Every row comes from one small tree of marks. The marks that hang from a mark follow it in brackets, in alphabetical order. Every link used is in the known rows. Which tree was each row made from?
Known rows
sota{nani{lovu} poguv{zemovar}}: [-6.72 -0.35 -2.09  2.69  0.05  0.26 -0.63 -1.05  3.10 -4.22 -3.44  2.35
  1.01 -1.60  1.27]
golid{sota}: [ 2.91 -1.73  0.01 -0.71  0.72  1.60  0.82 -0.70  1.05  1.18  1.59  1.37
  1.31 -2.57 -1.44]
golid{lovu{poguv} sota{nani} velut zemovar}: [-1.46 -2.28 -1.81  0.35 -0.78 -0.02  1.51  0.17  3.33 -0.81  4.67  2.03
  0.39 -5.60 -3.94]
nani{velut}: [ 1.77 -0.27 -0.17 -0.93 -0.15 -0.68  0.64  1.19 -2.32  1.15  0.91  0.72
  0.94  0.50  0.17]
golid{lovu velut zemovar}: [-0.67 -0.02 -0.79 -1.09 -1.60  0.22  0.98  1.82  1.40 -0.91  2.95 -0.39
 -0.15 -2.14 -2.00]
sota{nani{velut zemovar}}: [-0.09  0.00 -0.78  1.95 -0.32  1.65 -1.15  2.13 -2.78  0.46 -3.28  1.13
  0.40 -1.39 -0.01]
nani{lovu velut zemovar}: [ 2.46 -1.90 -0.75 -0.24 -0.41  3.21  1.33  0.26 -1.15  0.91 -0.27  4.10
  0.37 -2.73  0.48]
golid{sota{poguv}}: [ 4.58 -0.97 -0.39  0.63  0.71  1.31 -0.10 -2.83  0.82 -1.11  1.27  3.62
  2.07 -1.54 -0.79]
golid{velut}: [-0.40 -0.35  1.21 -1.47 -0.17 -1.79  0.06  0.03  0.41 -0.89  1.26 -2.81
  2.65 -1.09 -0.15]
sota{poguv}: [ 2.03  0.84 -0.24  1.46  0.00 -0.34 -0.94 -2.07 -0.08 -1.96 -0.36  2.20
  1.19  1.22  0.59]
lovu{poguv{zemovar}}: [-0.28 -1.20 -0.66  0.98  0.30 -3.07  0.57 -1.36  0.28  0.64  0.63 -1.05
  1.05  0.09 -2.76]
golid{lovu{poguv{zemovar}} sota{nani} velut}: [-4.74 -2.41 -1.86  0.08  0.58 -2.16  0.91  0.45  4.26  1.63  1.52 -1.66
  4.52 -6.63 -2.88]
sota{poguv{velut}}: [ 4.12  1.57  0.54 -0.03 -0.65 -0.28 -1.23 -1.71 -1.89 -2.15 -2.67  2.10
 -1.38  0.79  2.34]
golid{sota{nani poguv}}: [-0.25 -0.52 -1.01  2.33  0.64  1.10 -1.09 -1.70  1.77 -2.31 -1.00  3.32
  1.64 -2.58  0.13]
nani{lovu{poguv} velut zemovar}: [ 3.77 -2.94 -1.08  0.55 -0.25  1.36  1.93 -1.83 -0.98  1.19  1.91  5.08
  0.16 -2.51 -0.90]
sota{nani{lovu} poguv{velut zemovar}}: [-4.64  0.42 -1.37  1.10 -0.63  0.06 -0.99 -0.62  1.34 -4.36 -5.86  2.12
 -1.46 -1.90  2.90]

Which tree is each row?
[-0.02  0.39 -0.74  2.17 -0.90  3.60 -1.61 -1.45  0.03 -3.92 -6.15  5.16
 -2.46 -3.11  3.21] => sota{nani{lovu zemovar} poguv{velut}}
[-1.07 -2.50 -1.72  2.07 -0.24  1.56  0.96 -0.58 -0.11  0.02 -0.33  4.93
 -0.36 -3.36 -0.14] => sota{nani{lovu{poguv} velut zemovar}}
[ 3.16  0.02 -1.48 -0.67 -0.10  1.02 -0.14 -0.30  0.86  1.11 -2.27  2.53
  1.12 -4.00  0.03] => golid{lovu sota{poguv{velut zemovar}}}
[-2.24 -1.30 -2.27 -0.04  0.12 -0.44  0.51  0.83  1.97  2.37 -1.95  0.95
 -0.58 -5.95 -1.07] => golid{lovu{poguv{velut zemovar}} sota{nani}}
[ 4.21 -1.90 -0.01 -0.22 -0.79  2.10  1.11 -2.54 -0.27  0.10 -1.22  4.41
 -3.12 -3.17  0.46] => nani{lovu{poguv{velut}} zemovar}
[ 3.53 -0.88 -1.10 -0.53 -0.90  1.37  0.88 -1.12  2.24 -1.86  4.31  3.25
  2.11 -3.72 -2.88] => golid{lovu sota{poguv} velut zemovar}
[-1.08 -2.71 -1.63 -0.59  0.06 -1.65  2.62 -0.97  0.34  0.96  2.06  2.27
  1.36 -1.23 -1.18] => nani{lovu{poguv{zemovar}} velut}
[-2.33 -0.48 -1.66  3.73 -0.27  3.52 -1.22 -1.85  1.95 -3.93 -3.86  5.28
 -0.24 -2.73  1.56] => sota{nani{lovu zemovar} poguv}
[-5.65 -2.31 -2.31  0.93  0.10 -1.92  1.63  0.23  1.11 -0.53 -0.04  1.81
  0.76 -2.20 -0.38] => sota{nani{lovu{poguv{zemovar}} velut}}
[-2.58 -2.89 -1.62 -0.72  0.57  2.61  1.95  0.91  1.85  0.04  0.83  4.24
  0.83 -5.09  1.03] => golid{sota{nani{lovu velut}}}
[-2.76 -2.62 -1.49  0.25  0.23 -1.25  1.99 -2.08  2.60 -0.31  1.42  1.58
  0.16 -1.84 -1.54] => nani{lovu{poguv{zemovar}}}
[ 4.18 -2.08  0.79 -1.75 -0.61  0.89  1.41 -0.37  0.59 -1.96  4.42 -0.22
  0.81 -2.56 -3.97] => golid{sota velut zemovar}
[ 2.52 -1.74 -1.53 -1.40  0.01 -0.31  1.54 -0.29  1.21  3.73  0.43  1.48
 -0.01 -5.25 -1.85] => golid{lovu{poguv{velut zemovar}} sota}
[ 1.14 -1.58 -0.14 -1.66 -0.59 -0.03  1.80 -2.31  0.75 -0.55  0.44  3.58
 -3.41 -2.10  1.59] => nani{lovu{poguv{velut}}}
[-1.45  1.00 -1.18  2.11 -0.20 -0.91 -1.35  0.25 -1.62 -2.12 -1.79  2.43
  1.49  0.86  1.76] => sota{nani{velut} poguv}
[-3.91 -2.11 -2.14  1.84  0.84  1.68  0.27 -1.81  4.14 -3.06 -1.83  3.59
  2.06 -4.34 -0.15] => golid{sota{nani{lovu} poguv{zemovar}}}
[-0.41 -1.77 -0.59 -1.26 -0.45 -1.34  1.71 -1.72  0.88 -0.34 -1.01  1.38
 -1.98 -1.88  0.16] => nani{lovu{poguv{velut zemovar}}}
[-0.18 -2.41 -1.39  1.14  0.29  1.17  0.39 -0.38  3.10  1.82  1.31  1.34
  3.29 -8.00 -2.49] => golid{lovu{poguv} sota{nani{zemovar}} velut}
[-2.30 -3.13 -1.25 -0.53  0.35  0.37  1.55 -1.23  2.76 -0.60 -1.78  2.35
 -1.53 -5.68 -0.49] => golid{sota{nani{lovu{poguv{velut zemovar}}}}}
[ 2.33  1.71 -0.04  2.77 -0.89  1.76 -2.97 -0.56 -2.10 -2.78 -6.70  2.58
 -1.99 -1.24  1.97] => sota{nani{zemovar} poguv{velut}}
[-5.17 -1.39 -1.31  0.26 -0.45 -1.17  0.68 -0.55  1.66 -1.82 -3.21  1.02
 -2.90 -2.71  0.96] => sota{nani{lovu{poguv{velut zemovar}}}}
[ 1.57 -1.18 -1.22  0.62 -1.24  4.01  0.43 -1.55  1.43 -5.47 -1.23  7.01
 -4.26 -3.35  0.49] => golid{sota{nani{lovu} poguv{velut}} zemovar}
